Each row was made from one small tree. The marks that hang from a mark follow it in brackets, in alphabetical order. Every link used is in the known rows. Write each row's tree.
Known rows:
zipileb{bovi kido{guluzum}}: [  4  -3  14 -23  -3  -8  26  15  -4   0   2   9  25  17  -3   3 -25  -5
  14   6  -7  -7   1  15]
fabu{bovi{zipileb{kido}} sulaz}: [-10  56  11 -29 -24 -14  14  23  -4 -26  25  14  -5  11  14  18   1 -26
  26  -8 -20  -1   8 -29]
zipileb{bovi}: [  1  -5   7 -11   3   3   1   3   2 -21  12  -2   4  15   6   2   0  -5
   1   4  -5 -12  -5   0]
fabu{bovi sulaz{zipileb{kido}}}: [ -6  43   8 -32 -22 -15  12  18  -2 -23  18   8 -16   7   2  19   6 -16
  33   4 -12  -4  12 -18]
zofir{zene{lote}}: [-17   2  -2  -9  -1  -5 -14   2  -3   5  -3 -20  -4   5   3  10  -4   8
   1   6 -12  -8  -1 -10]
bovi{zipileb{kido{guluzum}}}: [ -9  24   9 -19  -9 -19  25  23  -3  11   5  20  23  15  -3 -10 -18 -20
  17   0 -23   0   1  10]
guluzum{zofir}: [  3  11   1 -15   4   1  -9   0   9 -19  -7  13  -4  10 -10 -12  -1   5
  17  14  -8 -10   8  -2]
guluzum{lote sulaz}: [ -7  24   6 -33  -3   1 -14   3  18 -17  19  29  -6  14  14  -9  20   7
  -7  -5   0  -9  -6 -17]
kido{guluzum{lote}}: [ -5   6  12 -21  -1   4  -1  10   8  16 -16  21  13  13   5 -26   0   1
   6  20  -2  -7  -9   4]
bovi{zipileb}: [-13  22   3  -6  -2  -9  -1  12   4  -8  14   9   1  12   5 -10   5 -19
   4  -2 -22  -5  -4  -5]
kido{guluzum{sulaz zofir{zene}}}: [ -4  23  10 -27   1   7  -7  12  17  -6   9  11  14  11  -1   5  -7  24
  35  31  -2   0  16 -12]
fabu{bovi}: [ -1  14   8 -14 -11   4  -8   1  -9 -13 -10   8  -3   5   6   3  12 -10
  15   8  -4  -5   4 -11]
zofir{guluzum{kido}}: [  6   7  -8  -7   8   0   3   4   4  -6 -13   8  15  10   2  -3  -4   8
  17  28  -2  -7 -17   6]
sulaz{zipileb{bovi kido{guluzum{zofir}}}}: [  5  11   6 -22  -3  -5  24  18   8 -17   5   9   7  23 -21  -9 -27 -14
  33  17 -13 -16   3  18]
fabu{bovi sulaz{zipileb{kido{guluzum}}}}: [ -5  43  15 -31 -24 -13  20  26  -4  -8   0  12   4   9  -1  17  -7 -10
  45  24  -9   1  15  -8]
zofir{guluzum zene}: [ -4 -11   2   9  -1  -1  -8  16   3   8   2 -10  11   9   8   3   1   4
  18  28  -7  -2 -12   9]
zofir{guluzum{sulaz} zene{lote}}: [-12  13  -4  -3 -10  -6 -21  13   4  -8   2  -9   8  14  13  31   1  20
   7  18  -3  -6  -9  -7]
kido{guluzum{sulaz{zipileb}}}: [ -8  27   7 -20  -7  -9   1  15  11  -7   9  20  11  13  -3   4   5   8
  21  24  -5   1   7   2]
fabu{bovi sulaz}: [ -5  35  13 -23 -15   2  -6   9  -3 -24   2   7  -5   6  15  21  13   2
  27  17  -1  -2  11 -29]
sulaz{zipileb{bovi kido}}: [ -1   4   3 -19  -3 -14  20  11   3 -23  29   0  -8  18  -8   1  -9 -23
   7 -10 -16 -15  -4  10]
fabu{sulaz{zipileb}}: [-11  30   6 -16  -6 -10  -4  15  12 -21  19   3 -13   6   3  10  13   4
  22  19 -11  -4   6 -13]
sulaz{zipileb}: [ -7   8   1  -6  -1  -9  -3   7   5  -7   9   4 -10   8  -7  -8  10  -8
  10   9 -14  -6  -1   4]
kido{guluzum{lote sulaz zofir{zene}}}: [ -6  25  10 -34   0  15 -13  13  27  -2  11  21   5  15   6 -14   0  17
  25  23   0  -8   3 -19]
fabu{sulaz}: [ -6  24   9 -21  -3  -6  -6  10   6 -17  12   7  -1   6  10  14   7  16
  16  16  -5  -1   8 -17]
bovi{zipileb{kido{guluzum{sulaz zofir}}}}: [ -3  50   6 -35 -10 -14  17  21  13 -18  16  37  18  21  -6   0 -17  -6
  29   2 -18  -4  13  -3]
zipileb{kido}: [ -1   4   4 -24  -3 -19  12   5  -3  -3   9  15   2   7  -6  -3  -7  -4
   3 -11 -12  -3   5   8]

Write each row's tree:
[ -3  22  -6 -26   5  11 -10   9  25  -8  21  11   5  12  19  -5   8  14
  13  20   3 -10 -23 -19]  zofir{guluzum{kido lote sulaz} zene}
[-10  30   8 -28  -8  -1  -4  16  21  -2  10  28   1  16   4 -14  13   1
  11  18  -4  -7  -7  -4]  kido{guluzum{lote sulaz{zipileb}}}
[ -6   7   2 -23   5  13 -15   5  22  -3  10   4 -14  10  -1 -28   5   0
  11  12 -10 -14  -5 -16]  guluzum{lote zofir{zene}}
[ -1  31  -6 -33   7   5   7   1  18 -46  37   5  -6  17   4  10   5   0
  13   6  -3 -14  -6 -17]  guluzum{kido sulaz{zipileb{bovi}}}
[ -4  37   4 -33  -5   6  -9  15  28 -15   4  33  -4  20  -6 -22   7   5
  23  26  -5 -12  -1  -7]  kido{guluzum{lote sulaz{zipileb} zofir}}
[ -1   2  10 -18  -5 -12  29  20   1  -5  12   4  12  19 -10  -1 -20 -16
  20   9 -14  -9  -2  19]  sulaz{zipileb{bovi kido{guluzum}}}
[  4  14   0 -11 -11 -14  13  22  10 -35  34  12   6  26   2  20  -4 -10
  14   3  -8 -13 -14  17]  zofir{guluzum{sulaz{zipileb{bovi kido}}}}
[ -3  37  -7 -49  12  18 -10  -3  34 -24  28  16 -13  10   6 -16   5  17
  18  10  -1 -15  -3 -37]  guluzum{kido lote sulaz zofir{zene}}
[ -5  22  -2  -9 -10  -3 -16  18  23 -16  16  23  -7  21   9  -8  22  -4
   4  15  -5 -11 -25   1]  zofir{guluzum{lote sulaz{zipileb}}}
[ -4  20  11 -19  -5   1   5  18  12 -24  21   9  13  22   3  12  -1   1
  20  22  -2  -7   0   2]  kido{guluzum{sulaz{zipileb{bovi}}}}
[-10   9   3 -13  -1   3  -9   9   2   9 -27 -12   9  10 -10   2 -21  16
  25  35  -9  -9   8  -5]  kido{guluzum{zofir{zene{lote}}}}
[  2  28   8 -22  -2   8   2  16  20 -37  14  14   8  26  -7   6  -8   4
  32  30  -3 -14   5  -2]  kido{guluzum{sulaz{zipileb{bovi}} zofir}}
[ -6  22  12 -28  -6   9   1  18  22 -19  23  18   4  26   9  -8   7  -6
   8  15  -1 -15 -14  -6]  kido{guluzum{lote sulaz{zipileb{bovi}}}}
[-10  56  18 -30 -26 -12  22  31  -6  -7   7  19  17  14  13  15 -11 -21
  39  12 -17   3  11 -20]  fabu{bovi{zipileb{kido{guluzum}}} sulaz}
[ -6  -9   1   0  -1   6 -14  17  13  13   6  -2   3  13  13 -16   9  -3
   6  20  -6 -10 -25   3]  zofir{guluzum{lote} zene}
[  4  29   0 -35  -5  -8  10  10  19 -51  39  16 -12  24 -10  10  -8  -8
  19  -9 -12 -17   7  -3]  guluzum{sulaz{zipileb{bovi kido}} zofir}
[ -7  23   8 -14  -4  -2   2  16  12 -37  33  -8  -9  16   8  16   5  -4
  19  18  -9 -12  -1 -15]  fabu{sulaz{zipileb{bovi}}}
[ -1  20  -6 -18   5   4  -4   8  15 -13  20   3  13   8  14  15   3  21
  23  26   2  -3 -11 -12]  zofir{guluzum{kido sulaz} zene}
[ -2  36  -4 -48   7   7  -5  -6  22 -21  19  29  -5  10  12 -11  13  12
   0  -1   3 -12 -10 -28]  guluzum{kido lote sulaz}
[ -4  25   8 -28  -9 -15  20  20   8 -34  41  -2  -9  17   2  18  -6 -11
  19   0 -14 -12   3  -6]  fabu{sulaz{zipileb{bovi kido}}}
[ -3  18  -7 -37  16  18  -5  -3  25  -7  10   4 -14   7  -1 -32  -2   5
  18  15  -7 -17  -9 -25]  guluzum{kido lote zofir{zene}}
[ -8  28   6 -21  -3   3  -4  18  22  -9  16   8   2  12  -7   1  -3  13
  41  35  -8  -2  13  -7]  kido{guluzum{sulaz{zipileb} zofir{zene}}}
[ -6  24  12 -34  -4   3  -7  11  16   0   3  33  14  15  11 -11   8  12
   6  14   3  -5  -4  -9]  kido{guluzum{lote sulaz}}
[  4  10  -7 -17   8   6  -3   5  13  -2 -11  17   6  14   8 -23   4   1
   5  23  -1 -14 -30   1]  zofir{guluzum{kido lote}}
[ -4   7  10 -33  -5 -10  15  13   3  19  -6  27  13  13  -3 -24 -11  -5
   6   1  -7  -6  -5  10]  zipileb{kido{guluzum{lote}}}
[ -1  24  11 -38  -9 -17  16  13   3  -3   8  31  24  12  -1  12 -11  15
  18   2  -3   3  13   5]  zipileb{kido{guluzum{sulaz}}}
[ -3   5   9 -28  -6  -3  24  20  10  -1  14  11   4  24  -4 -22 -13 -24
   8   4 -12 -17 -15  13]  sulaz{zipileb{bovi kido{guluzum{lote}}}}
[  0  38  -3 -35  -7 -18   6   8  17 -35  27  27 -15  14 -16   2  -1   0
  21  -6 -15  -9  13  -1]  guluzum{sulaz{zipileb{kido}} zofir}
[ -7  30  -2 -34  -5 -12   4  13  21 -25  43   9 -18  11 -11   5  -3   1
  29  -4 -17  -7  15 -10]  guluzum{sulaz{zipileb{kido}} zofir{zene}}
[  1   0  14 -32  -3  -1  21  16   5   3   6  17  16  22   3 -17 -18 -12
   3   0  -5 -15 -12   8]  zipileb{bovi kido{guluzum{lote}}}
[ -8  39 -12 -41   8   5 -12  -7  16 -27   8  -4  -8   9  -1  17  -9  26
  20  14  -3 -15   7 -34]  guluzum{kido sulaz zofir{zene{lote}}}
[-12  44  10 -41 -14 -12  15  25  15  -1  24  40  14  21  10 -14  -4 -16
   4 -10 -16  -5  -7  -8]  bovi{zipileb{kido{guluzum{lote sulaz}}}}
[  6  24  -8 -14   3   4   5  11  18 -42  24   5   6  22   8  16   1   0
  20  25   0 -15 -22  -2]  zofir{guluzum{kido sulaz{zipileb{bovi}}}}
[-11  28   3 -26  -4   3 -14   9   9  -6 -11   0  10  14  -3  18 -16  28
  26  28  -3  -7  13 -15]  kido{guluzum{sulaz zofir{zene{lote}}}}
